Each row comes from the steps of one walk. Every step used is in the known rows, and no mark comes twice. Write the walk behind each row, first mark first.
Known rows
mepodi dumov nozor: [ 2.40 -1.11  0.08 -1.23  1.80 -1.20  4.18  1.08  0.26  0.14 -0.91 -1.51
 -3.67 -0.86  0.32 -0.79 -0.83  0.14  1.41 -1.16 -0.69 -0.12 -0.04  0.35
 -0.63]
nozor dezug: [-1.95  0.93  0.43  1.10  0.04 -1.47 -1.12 -0.65  1.09  2.23  1.51 -0.44
 -0.04  0.36 -0.37  0.28  0.89 -1.43  0.82 -0.81  1.32  1.14 -0.63 -0.38
  0.66]
mepodi dumov nozor dezug koli lerit: [-2.30 -3.96  2.22  2.80  3.34 -2.99  1.63 -2.47  0.11  1.51  0.80 -1.24
 -1.41 -2.64  1.19  5.36 -0.54 -4.55  3.00 -0.41  0.70  1.38 -1.44  2.87
  0.88]
nozor dezug koli: [-3.62 -1.10  1.59  2.39 -0.07 -1.29 -1.48 -1.42  0.79  1.79  1.39 -0.78
  1.57 -0.17 -0.41  2.40  0.58 -3.78  1.19 -0.07  2.05  1.60 -1.30  2.21
  0.21]
koli dezug nozor: [ 0.74 -1.84  2.23  1.45 -1.57 -2.34 -0.90 -2.15  1.83 -2.27 -0.80 -2.74
  4.06 -0.93  0.25  1.23 -0.20 -2.70 -0.14 -0.02 -0.73 -0.23 -0.76  0.58
 -2.23]
koli dezug: [-0.60 -0.98  1.74  1.92 -1.80 -0.43  0.53 -1.01  0.68 -0.69  0.09 -0.89
  2.37 -2.13  0.37 -0.03  0.15 -1.73 -1.78 -0.03 -1.64  0.22 -1.14  0.05
 -0.66]
dorat nozor dumov mepodi: [-1.50  3.58 -0.90  1.57  1.06 -1.65  1.21 -1.58 -3.02 -0.80 -0.81  1.25
  0.93 -0.74  0.45 -0.10 -1.44  0.85  0.77  0.53 -0.57  2.33  0.18  0.54
  0.06]
nozor dezug koli lerit: [-4.75 -2.63  2.01  4.03  1.49 -1.68 -2.56 -3.48 -0.25  1.37  1.39  0.40
  2.26 -1.76  0.62  6.27  0.15 -4.66  1.52  0.63  1.30  1.32 -1.42  2.59
  1.51]
gazat dumov nozor: [ 3.44 -0.30  2.03 -1.26  2.54  1.15  3.69  0.75  0.67  0.72 -1.22 -1.47
 -2.33 -0.80  1.09 -1.10  0.17  1.17  1.27 -2.14 -0.05 -1.84  1.41  1.26
 -0.92]
nozor lerit: [-1.25  2.44  1.65  1.28  0.15 -0.46 -0.97 -1.30  0.82 -0.89 -1.30  0.39
  0.87  1.70  0.60  1.23 -1.24 -0.75 -0.32  0.31  0.82  0.96  0.85 -0.38
  0.65]
lerit nozor dumov: [-1.28  4.82  0.59 -1.42 -2.25  0.60 -0.87  0.88  0.44 -3.86  1.01  1.12
  2.10 -2.11 -0.76 -1.77 -3.21  0.22  1.85  1.82 -0.10 -1.08 -1.36 -0.16
  2.27]
lerit nozor panos fuzelo: [ 0.83  1.40  0.55 -5.46 -2.32 -2.21 -2.82  1.76 -0.08 -1.17  3.31 -0.08
 -0.32  1.19 -2.37 -0.88  1.33  2.52  4.29 -0.03  1.54  0.79 -1.41 -1.25
  1.28]
panos nozor dumov: [-1.33  2.31 -1.06  0.36 -0.58 -1.77 -0.56 -1.12 -1.12 -1.26 -1.53 -0.09
  2.48  1.49 -0.83 -0.29 -1.65  0.10 -0.52  1.16  1.80  2.26 -2.04 -1.05
  0.82]
dorat nozor dezug koli lerit: [-5.33 -1.22  2.95  5.89  1.79 -2.79 -3.96 -5.02 -1.22  1.10  2.48  0.88
  1.74 -0.69 -0.06  6.79  1.52 -4.36  1.73  1.41  1.89  1.25  0.41  2.35
  0.71]
panos nozor: [-0.19  0.27 -0.69 -0.69  0.30 -2.26 -0.66 -0.69 -0.97  0.13 -1.39 -0.53
  0.47  2.11 -0.77 -0.43  0.41  0.22 -0.79 -0.10  0.49  2.32 -0.78 -1.11
 -0.82]
dorat nozor panos: [-0.51  1.94  1.41  0.93  0.08 -2.54 -2.43 -1.06 -1.89  0.20  2.52  0.03
 -0.97  3.36 -1.12  1.21  2.81  1.40  2.40  0.07  2.26 -0.33  0.95 -0.14
 -0.09]
koli dezug nozor dumov mepodi: [-0.26  0.09  0.08  1.10 -0.76 -3.04  1.58 -2.00 -0.19 -2.78 -2.58 -1.98
  5.19 -2.56  1.50  0.57 -3.09 -2.39  0.32 -0.23 -1.73  2.03 -2.31  1.40
 -1.33]
dezug koli lerit nozor panos fuzelo duvufir: [-1.57 -4.36  0.44 -4.34 -2.59 -1.78 -6.03 -1.50 -0.62 -2.36  4.77  0.90
  1.32  0.96 -2.02  5.05  1.43  0.66  3.42  1.85  2.83  1.37 -1.80  0.79
  2.60]
koli lerit nozor dumov: [-2.47  3.36  0.78  0.08 -0.57  0.25 -2.35 -1.16 -0.75 -4.18  1.13  2.14
  2.75 -3.63  0.23  2.13 -3.64 -0.75  2.29  2.68 -0.96 -1.36 -1.53  0.38
  3.61]
dumov nozor panos: [ 1.95  0.06  2.74 -1.18  0.05 -0.70  0.14  1.57  0.60 -1.09  2.52 -1.71
 -2.07  1.97  0.35 -0.01  1.22  1.46  3.08 -0.60  3.31 -2.26 -0.51  1.10
  0.81]
fuzelo duvufir nozor: [ 1.64 -3.27 -1.12 -2.72 -0.65  0.37 -3.44 -0.75  2.09  0.06  0.54 -2.74
 -0.97  1.09 -1.43 -0.20  1.03  2.22 -1.29  1.43  0.25  0.94  1.36 -1.32
  2.01]
mepodi dumov: [ 0.39 -0.61 -2.30 -1.10  1.85 -1.84  2.59 -0.26 -1.20  1.79 -1.94 -0.40
 -2.14 -0.50 -0.32 -0.12 -0.84 -0.38  0.72 -1.08 -2.21  2.07 -0.44 -0.56
 -0.80]
dezug koli lerit nozor panos fuzelo: [-1.87 -2.22  1.80 -2.45 -0.70 -2.55 -4.46 -1.01 -1.77 -1.87  3.29  0.74
  1.83 -0.64 -1.45  5.06  0.60 -0.62  4.62  1.64  1.62  1.03 -2.36  1.79
  2.02]

Write each row's walk
[-3.84 -0.95  1.06  1.84  0.22 -3.49 -2.08 -2.16 -0.24  1.94  0.06 -1.42
  2.14  1.92 -1.05  1.95  0.98 -3.42  0.37 -0.12  2.51  4.06 -2.24  1.08
 -0.77] | panos nozor dezug koli
[-3.79  1.32  2.72  0.20 -1.63 -1.26 -2.34 -0.58  1.50 -0.58  2.46 -0.48
  1.55 -1.83 -1.09  0.41 -0.60 -3.36  2.58  0.31  0.41  0.62 -1.53  2.31
  0.82] | lerit nozor dezug koli
[ 0.74 -3.84 -1.90 -3.89 -1.32 -1.68 -5.27 -1.12  3.50  2.84  2.50 -3.00
 -0.90  1.86 -2.82  0.71  3.28  1.70  0.19  0.59  3.28  4.11  0.63 -3.08
  2.61] | panos fuzelo duvufir nozor dezug
[ 2.62 -2.12 -0.48 -3.96  0.10 -2.71 -3.65  0.37  0.19  1.53  1.10 -3.36
 -0.84  2.25 -2.21  1.05  3.03  3.22  2.78  1.05  2.31  2.31 -0.49 -1.62
  2.14] | duvufir nozor panos fuzelo
[-1.44  2.68  1.19  0.66  0.53 -2.47 -1.83 -2.12 -0.16 -0.78 -2.47 -0.18
  1.32  3.68 -0.13  0.67 -0.70 -0.43 -1.09  0.38  1.21  3.52 -0.09 -1.58
 -0.24] | panos nozor lerit
[-2.92 -0.90  2.42  0.68  0.15 -0.30 -2.61 -1.47 -0.98 -3.00  1.19  1.26
  2.24 -3.66  0.35  3.79 -2.17 -2.68  2.10  2.05 -1.68 -0.89 -1.13  2.83
  1.47] | dezug koli lerit nozor
[-1.07  4.54 -0.90 -2.83 -0.57 -0.67  1.49  1.28 -1.58 -2.67 -0.64  1.25
  1.24 -3.44  0.46 -2.61 -4.11  0.71  2.11  0.37 -2.57  1.33 -1.80  0.63
  1.45] | lerit nozor dumov mepodi
[ 2.14 -5.05  0.09 -3.55 -4.08 -3.88 -4.38 -1.95  2.22 -1.45  2.88 -2.97
  2.91  3.65 -1.97  2.56  3.22  0.60  1.08 -0.37  3.77  1.91 -1.42 -1.57
 -1.18] | koli dezug nozor panos fuzelo duvufir
[ 1.82 -2.79 -4.25 -5.10 -0.54 -1.05 -1.49 -0.20  0.18  0.33 -0.63 -1.95
  0.41 -0.17 -1.42 -0.48 -0.56  3.82 -0.42  1.12  0.96  5.31 -0.46 -2.07
  2.99] | panos fuzelo duvufir nozor dumov mepodi
[ 0.77 -1.73 -1.04 -3.21 -2.21 -2.42 -4.80 -1.19 -0.61  0.59  4.54  0.25
 -1.31  5.78 -2.89  1.78  4.75  3.75  1.56  0.42  5.07  2.15  1.02 -2.57
  0.19] | dorat nozor panos fuzelo duvufir
[-2.12  3.55  1.48 -1.49 -1.45 -1.44 -1.97  0.22  1.87  0.00  2.66 -0.12
  0.02 -1.30 -0.94 -1.73 -0.39 -1.42  2.61 -0.28 -0.36  0.11 -0.70 -0.39
  1.33] | lerit nozor dezug
[-4.14  0.98  1.91  1.66 -0.65  0.20 -2.42 -1.89 -1.27 -4.65  1.02  1.76
  4.36 -4.06  0.26  4.13 -4.10 -2.72  2.38  3.38 -0.29 -0.77 -2.11  3.06
  3.03] | dezug koli lerit nozor dumov
[ 3.33 -3.74  0.37 -5.20 -2.45 -0.56 -1.91  1.57  1.89 -0.80  4.85 -1.43
 -2.51  4.49 -1.37  0.41  3.33  3.90  2.25 -0.45  6.09  0.09 -0.17 -1.42
  1.26] | dumov nozor panos fuzelo duvufir
[-3.21  2.06  1.75  0.17  0.35 -1.89 -3.34 -1.71  0.80 -0.52  2.74  1.15
  0.65 -3.06 -0.27  2.11 -0.61 -2.45  2.86  0.57 -1.08 -0.24 -0.92 -0.01
  2.57] | koli lerit nozor dezug
[ 0.47 -0.06  0.77 -0.10  1.70 -2.61  3.16  0.28  1.51  2.22  0.70 -1.94
 -3.60 -0.54  0.00 -0.60  0.13 -1.55  2.35 -1.86  0.58  1.11 -0.39 -0.23
 -0.08] | mepodi dumov nozor dezug
[ 1.73 -2.67 -0.88 -3.79 -0.75 -1.36 -4.67 -0.25  1.26  0.46  1.80 -3.18
 -1.50  3.49 -1.81  0.48  2.38  3.27  1.07  0.78  1.94  0.68  0.34 -1.21
  2.69] | fuzelo duvufir nozor panos
[ 0.01  0.62  2.83  0.68 -0.05 -0.63  0.42  0.44  2.71  0.59  2.65 -1.72
 -1.65 -0.10  0.59 -0.51  0.80 -1.17  1.74 -0.91  2.74 -0.83  0.09  0.46
  0.76] | dumov nozor dezug
[-1.00  2.21 -2.63 -0.85  1.16 -2.82  1.91 -0.73 -3.28 -0.31 -3.26  0.20
  1.68  0.24  0.40 -1.14 -2.51  0.71 -0.29 -0.40 -0.50  4.73 -2.54 -0.36
 -0.03] | panos nozor dumov mepodi
[ 2.59 -4.71 -2.19 -4.99 -1.41 -0.38 -4.23 -0.23  2.29  0.91  1.39 -2.75
 -0.86  1.52 -2.61  0.26  2.34  3.30 -0.64  1.41  1.98  3.02  1.25 -2.88
  1.79] | panos fuzelo duvufir nozor
[ 1.54 -2.56 -2.63 -3.86 -2.19  0.12 -4.06 -0.44  2.01 -0.61  0.98 -1.97
  1.28  1.09 -2.38  0.29  0.16  3.33 -0.42  2.65  3.28  2.91 -0.09 -2.81
  3.60] | panos fuzelo duvufir nozor dumov
[-3.06 -0.67  2.69 -0.28 -0.07 -1.84 -3.93 -1.31 -1.82 -2.75  2.64  0.78
  1.66 -1.32 -0.20  4.61 -0.60 -1.56  4.23  1.61  0.04 -0.92 -2.01  3.07
  2.14] | dezug koli lerit nozor panos
